Each row comes from the steps of one path. Every step used is in the known rows, and no mark comes twice. Write the path behind each row, first mark first.
Known rows
U > F > G > B > R: [ 22.0 -30.1 -30.8   6.8 -25.4  17.6 -29.8  -7.4  -2.0 -12.2 -20.8  -6.6
  42.5 -34.7  -1.2   4.2 -14.7  15.7 -23.1  15.5  14.5   4.0  53.3  18.6
 -15.1]
V > Y > R: [-22.3  11.4 -29.2  -8.7  15.6  -7.1  -4.8  -7.2  -5.5   2.5   3.0   8.9
 -15.3   8.3  14.0  13.6   3.0   9.0  10.8  -7.6  13.1 -20.6 -27.5 -18.9
 -18.2]
Y > R > F: [-22.1  -6.5   8.1  -2.8  -3.0  17.1   0.2  -5.2 -11.8 -28.7 -33.9  19.2
  -4.9  -8.8  34.3  11.8  -9.3   7.4  13.3  13.3   3.7 -16.5  -9.3 -18.6
 -15.4]
Y > R > F > G > B > V: [-11.8 -13.8 -22.3  12.5 -35.0  45.1  -5.1 -14.2 -16.2 -23.8 -34.4  19.7
   8.6   1.5  26.1  31.5 -32.5  16.8  -7.5  28.1  19.1  -8.3  31.9  -1.8
 -40.5]
F > G: [-10.9  -3.9 -20.4   1.5   4.5   4.2 -23.4 -10.3  14.7   9.0   5.9   0.9
  23.3  -2.5 -14.4  -7.6  -8.2  15.2  -1.3   2.7  19.5   1.9  24.2   4.1
  -6.7]
B > V: [  7.4  13.4  -5.6   2.2 -20.8   6.2  13.1  -7.3  -1.5  -0.5  -4.6   0.7
  14.2  26.2  -1.9  14.4   1.7  -4.0 -10.0   6.6   7.1   7.1  22.9  12.4
   4.8]
R > F: [ -7.5  -6.8  12.0  11.8  -8.7  17.7 -14.7  -1.1 -14.5 -19.1 -27.6  12.9
  15.4  -8.2  19.6   2.2 -10.0  -0.8  -3.1   6.7  -6.3  -1.0  -3.1  -2.6
  -3.8]
V > Y > R > F > G: [-39.5  -1.4 -39.5   9.2  11.8   7.6 -41.6 -17.3  -3.7  -7.8 -21.3  25.2
  22.9   2.4  19.7   9.5 -15.6  21.9   3.8   0.2  33.2 -21.8  -0.8 -19.2
 -32.0]
R > F > V > Y: [ -5.4  15.2  -8.1  27.2 -17.8   6.8  -4.9  -9.7 -25.0  -0.9 -17.9  27.2
  23.3  25.1   7.3  19.7   0.1   2.6 -14.1  -0.5  14.9  -2.7   4.2   5.2
  -9.5]
H > G > B: [ -1.8 -12.3  21.4 -14.1  -5.1  18.7 -18.0 -11.1 -19.2  -6.2   1.5 -25.4
  -6.5  -9.3   5.3  -0.8 -25.6  -9.6 -14.8  14.0 -10.7  -3.5   6.5  -6.6
 -22.3]
H > G: [-16.6   0.7  19.5 -20.4   8.6  -2.5 -20.0 -18.0  -3.4  -3.3   2.0 -18.2
  14.8   3.9  -6.6 -10.2  -5.7  -6.8  -6.3   8.4   1.9  -4.0  14.4  -7.2
  -3.5]
H > G > P > R > F > V > Y: [-42.9   9.5   5.2  11.6 -15.2  28.9  -9.8 -11.1 -55.9  -6.7 -11.4   9.0
  17.0  37.7   5.9  24.2 -23.7  11.6 -46.7 -13.8  11.7   0.2  12.9  15.5
  25.5]
Y > R > F > V: [-15.9   2.8  15.2   8.8 -28.5  19.0  30.9 -13.0 -20.1 -23.3 -34.9  21.5
  -2.5  14.7  23.7  23.0  -3.1  12.0   2.0  21.9  19.7 -12.7  10.1 -11.1
  -9.5]
F > V: [  7.3  11.3   7.5   8.5 -23.4   5.5  29.5  -7.1  -9.0  10.0   1.5   5.6
   4.9  21.2 -16.9  13.4   8.5   4.5  -9.9   8.5  12.0   7.0  20.4  10.9
   1.2]
U > F: [ 13.0  -7.4  13.1   1.8 -15.4   8.0 -23.3  -4.6  -2.1 -12.2  -4.8   6.6
  22.3 -19.6   2.5  -7.9  -2.4 -16.6  -7.9 -12.5  -2.6   2.8   3.7   3.1
   1.9]
V > Y > R > F: [-28.1   3.1 -16.8   5.2   9.3   8.6 -16.5  -7.1 -18.8 -16.1 -21.5  24.0
  -0.9   4.2  31.3  16.2  -9.3   8.9   8.0  -1.3   8.4 -22.6 -25.5 -21.8
 -20.6]
P > R > F > G > B > V: [ -9.4 -18.3  -2.6  17.7 -25.7  41.6 -14.4  -0.9 -26.8 -20.5 -33.3  33.4
  10.3  12.1  14.6  33.5 -43.3  20.0 -37.8  15.5 -28.4   9.9  46.0  35.2
  -4.9]
U > B > V: [  1.5   4.9   5.6  16.4 -31.4  16.0  -2.7   1.5   5.4 -14.0 -18.9  -4.3
  -3.0  14.1   7.0  22.6  -1.6 -14.3 -17.5  12.8   4.2  25.6  37.1  15.6
 -20.5]
V > Y > R > F > G > P: [-47.5   0.8 -61.1  20.7  -3.0  25.2 -29.9 -11.0 -21.4   4.2 -11.0  16.7
  28.3  -5.0  23.2  15.3 -16.9  29.3 -10.1 -15.5  57.9 -22.1 -14.9 -22.4
 -14.0]
P > G: [ 13.2   7.4   2.1 -25.8 -14.7 -18.6  -8.5 -12.1  -1.0 -21.8   6.5   8.6
  -5.3 -14.9  20.2  -5.3   8.6  10.8  -3.1   4.1   2.9   4.9   5.2 -15.9
  -7.0]
Y > R > F > G > H: [-23.6 -18.7 -25.3   9.9  -7.7  27.3 -12.9 -20.4   2.0 -45.6 -26.0  34.6
  16.2   4.1  11.2  -1.3 -19.9   8.7  -2.0  15.4  20.6 -26.4  15.1 -11.9
 -53.4]
G > B > R: [ 21.7 -17.2 -24.3   1.2 -13.3   8.0  14.5   6.8 -18.3 -11.3 -17.9 -13.6
  -3.0 -12.4  10.0  16.8  -7.0  19.0 -15.8  27.7  -5.6   2.6  27.4  10.0
 -11.9]
U > F > V > Y > R: [ -0.9  11.7 -13.2   1.1 -22.9   6.1  -3.6 -16.5 -14.5  -5.4  -2.6  19.5
   4.5   8.4   3.1  19.1   7.5  -2.5  -3.9 -13.0  27.6  -8.3  -2.1  -7.3
 -12.1]
P > R > F > V > Y: [-18.8   7.5   6.5  22.0  -5.8   8.0  -0.5  -0.4 -35.6  -4.1 -24.0  43.8
  -4.8  35.1   7.8  30.8 -12.6  13.8 -25.8  -6.1 -17.1   4.2   9.1  24.8
  14.6]

Which path is each row?
[ 15.3  -2.7 -31.2  27.6 -32.0  15.8  13.0  -4.3 -40.7 -10.6 -35.7  14.1
  18.4  14.4  20.7  35.0  -3.3  24.8 -29.7  26.0   8.4  -0.1  28.7  17.1
 -18.4] -> G > B > R > F > V > Y
[-21.3  16.6 -26.0   7.0 -11.3  11.4  -6.8 -13.8 -22.1 -17.8 -29.2  28.9
  10.4  30.1  32.4  30.6  -5.2   8.7  -1.2   4.0  17.6 -15.9  -2.5  -6.5
 -17.4] -> B > V > Y > R > F
[-25.4   2.8  -0.6  -7.9  -8.6  16.5  -9.7 -13.7 -16.7   1.7  13.7 -31.1
  20.2   0.7  -0.7  -5.9  -8.9  -3.7 -21.0  -9.3  30.6  -3.4   0.4  -9.1
  12.9] -> H > G > P
[-19.3 -26.1  -5.8  15.4   0.8  31.1 -23.0  -6.0  -9.0 -41.4 -22.5  45.6
   8.1  15.8  -6.0   2.2 -31.2  13.5 -27.8   5.0 -26.5  -8.3  31.5  28.9
 -14.5] -> P > R > F > G > H
[-13.4  21.2 -28.7  -0.4  -7.0  -6.9  21.4 -13.7 -15.3  12.1   0.3  15.8
 -13.3  27.4   3.6  22.9   9.0  14.8   3.1  -1.2  31.3 -16.1  -5.5 -12.9
 -15.4] -> F > V > Y > R
[ 34.0  -8.4  -2.4   0.4 -62.8   6.3  22.0 -13.2 -36.9 -45.2 -41.4  12.7
  10.4 -12.5  37.9  28.2  -0.1  31.3 -26.4  49.3   8.0  10.4  52.3   3.3
 -13.7] -> P > G > B > R > F > V
[  1.8 -12.9 -12.1   4.1  -9.7   1.1  -5.5  10.0   9.7 -24.0 -30.0 -16.6
  -5.2 -10.0  12.5  15.6   5.6   8.3 -12.5  30.3   7.3  15.5  48.0  12.2
 -12.0] -> U > B > R
[-17.8 -15.4 -50.4  24.1 -24.4  25.1 -11.4  -6.5 -12.3 -13.2 -32.1  -4.7
  60.4 -16.3  10.7   6.4  -5.3  37.1 -27.5  13.4  52.3  -2.4  42.0   8.2
  14.2] -> B > R > F > G > P
[ 11.2 -20.4 -45.2   5.8  -8.9   8.8  -4.7  -3.7  -2.9  -1.3 -16.9 -12.1
  21.8 -18.1  -1.0  11.6 -11.4  32.0 -17.2  30.4  14.2  -0.7  48.5  15.7
 -21.0] -> F > G > B > R
[ 26.0  -6.4   2.4 -15.9 -27.6  -2.5  -7.9  -3.6 -16.5 -19.1   4.0   4.5
 -21.0 -29.9  25.4   7.6  -8.7   7.9 -11.0  11.9  -8.3   6.4  -2.3 -17.9
 -23.7] -> P > G > B
[-28.2 -13.3 -44.1  15.5  -1.9  24.6 -38.4  -9.1 -21.2  -5.6 -20.3  20.7
   3.0 -12.8  26.7  22.3 -35.9  21.7  -4.6   6.6  16.8 -19.6  -8.5 -17.4
 -49.3] -> V > Y > R > F > G > B
[ 33.4 -10.9 -23.2 -24.4 -28.7 -11.5   4.1  -7.0 -16.1 -31.0 -13.4  -5.5
  -5.6 -29.7  29.6  11.3   5.2  28.9 -19.3  33.2   1.4   6.1  32.1  -5.9
 -13.4] -> P > G > B > R
[  4.4 -11.5 -14.3  23.2 -39.3  37.8 -18.1  -6.8 -15.3 -14.2 -29.2  16.3
  34.4   2.0  14.0  22.8 -31.7   7.6 -24.3  21.7   5.6   5.3  37.2  18.3
 -28.5] -> R > F > G > B > V
[-28.3 -11.0   6.8  23.6 -12.8  31.2   0.0  14.0 -41.2 -25.4 -21.1  21.3
  -2.7   1.2  24.0  22.4 -25.1  13.7 -31.7 -16.7 -11.5   0.1  -6.8  14.1
  36.5] -> G > P > R > F
[-45.4 -14.5  25.0  -4.2  -2.2  34.7 -19.9  -5.0 -42.5 -24.8 -20.4  -0.7
  12.3   5.7  18.3  10.9 -30.5   7.2 -34.2  -8.6  -9.9  -2.6   5.2   8.4
  32.0] -> H > G > P > R > F
[-30.2  13.4 -49.5   8.7  -8.0  19.0 -29.3 -24.5  -7.0  -9.6 -24.4  29.5
  33.6  24.1  20.2  21.4 -13.9  23.4  -3.0   4.6  36.5 -12.9  20.8  -4.8
 -29.6] -> B > V > Y > R > F > G
[ 16.8  -0.9 -39.6  18.4 -32.3  22.7 -51.3 -15.3 -11.3   5.0   1.1  12.5
  47.3  -0.8  -4.3  16.5 -22.4  -4.3 -31.7 -11.7  17.9   8.7  24.6  21.8
 -27.6] -> U > F > G > B > V > Y
[ -3.2 -22.0  10.6  -9.3 -12.9  23.3 -17.6 -12.9 -29.7 -33.2 -42.6 -20.0
  25.0 -11.6  28.0   9.1 -20.9   8.9 -24.5  40.2  -9.5  -3.1  37.2   3.7
 -18.7] -> H > G > B > R > F
[ -9.0   5.3 -24.2  14.1 -23.5  30.5  -3.5  -3.8 -38.4 -16.1 -28.3  22.3
  -7.9  18.3  42.8  44.9 -23.2   4.5 -10.5  13.6   3.7 -13.9 -12.5  -7.4
 -35.1] -> G > B > V > Y > R > F
[-16.8 -30.1   4.3  12.6  -2.0  34.2 -25.6   6.6 -26.2 -21.6 -28.6  30.5
  -4.8 -14.4  17.8  21.2 -47.8  22.5 -28.1   9.4 -34.8   4.5  24.6  23.2
  -9.6] -> P > R > F > G > B
[ -0.2   2.9  17.3  24.5 -30.5  16.7  13.4  -5.5 -21.0 -14.2 -27.2  21.5
  17.4  16.9   7.3  14.2  -1.8   5.5  -9.7  12.1   7.0   3.7  21.7   7.0
  -0.1] -> R > F > V
[ 28.0  17.4 -28.1  -8.2 -36.3  -4.8 -15.6 -10.6 -22.5 -13.0  10.6  14.4
  -1.4   6.2  22.7  25.0  -6.4   7.7 -26.1   2.5   6.0   8.1   3.6  -3.4
 -28.2] -> P > G > B > V > Y
[ -9.9 -15.8 -31.5   9.6  -5.4   7.6 -20.6 -11.1   2.6 -20.0 -44.0   8.8
  55.3  -7.8   9.5   0.0  -4.6  29.2 -12.6  25.2  20.7  -0.2  53.3  10.9
  -3.5] -> B > R > F > G
[ -5.4  -0.4 -42.1  31.0 -27.1  29.0 -41.1 -10.0 -21.3  -1.9 -18.8  24.3
  37.2  16.3  12.6  27.4 -29.8  11.5 -31.6   6.0  15.1   1.1  21.0  14.2
 -34.1] -> R > F > G > B > V > Y
[ -1.5  -3.0 -10.1   7.7 -24.5  16.1  -6.7 -21.5 -45.9 -11.5 -30.4  -7.6
  34.9  17.6  17.0  24.0 -12.1  14.7 -34.6  32.6  12.1  -4.1  43.1   9.3
 -23.6] -> H > G > B > R > F > V > Y
[-20.7 -25.2 -14.0  10.4 -13.4  36.3 -17.8  -7.4 -15.1 -21.3 -27.8  16.2
  -1.3 -23.5  30.7  17.2 -36.2  21.3   2.2  22.9  13.6 -15.3  10.2 -15.4
 -40.3] -> Y > R > F > G > B
[-26.0   4.8  -4.2  -8.4 -17.0  33.0 -26.8 -22.3 -39.3 -23.0 -27.0   4.0
   9.6  20.6  39.2  31.0 -30.0  -3.8 -17.2  20.2   2.8 -18.1   4.9 -14.5
 -41.7] -> H > G > B > V > Y > R > F
[ 26.9  -0.1 -30.5   5.1 -47.1  -4.7   3.3 -13.5 -38.3 -33.8 -32.4  20.1
  15.4  -1.1  38.2  31.0   0.4  34.2 -35.2  32.0  15.1   6.3  34.8   0.7
 -22.7] -> P > G > B > R > F > V > Y
[-14.4 -26.7 -21.3  24.2 -10.7  18.7 -36.1   1.5  11.5 -37.2 -52.9   1.3
  33.0 -20.5  20.0   8.3  -8.8  20.8 -20.3  36.8  21.3  15.4  71.8  11.9
 -25.4] -> U > B > R > F > G
[  2.0 -13.3  10.5  32.8 -40.4  16.4   9.7   0.8  -8.7 -39.8 -56.7   7.9
  11.6   8.3  23.1  28.0   3.7  11.8 -27.5  44.8  12.0  23.0  68.4  19.7
 -13.1] -> U > B > R > F > V
[-40.3   4.3 -34.4  23.1 -20.5  23.4 -44.2 -13.3  -0.5 -23.4 -36.3  23.8
  17.2  12.1  29.0  33.9 -18.5   8.9 -13.6  17.2  33.9   3.1  32.5  -2.3
 -48.0] -> U > B > V > Y > R > F > G
[  4.8   7.4 -56.5  18.0 -18.5  14.2 -29.3  -9.4  -7.8  19.4   8.3  10.1
  25.3  16.4  -9.7  24.1 -19.3   9.3 -27.3  -1.4  20.9   4.5  22.0  17.2
 -32.0] -> F > G > B > V > Y
[ -5.0 -25.7  -9.9  22.6 -18.0  35.1 -32.3  -2.6 -14.3 -11.2 -22.4  13.4
  21.9 -22.5  15.3   9.6 -33.8  11.7 -13.1  15.4   0.7   0.0  20.0   0.8
 -31.4] -> R > F > G > B
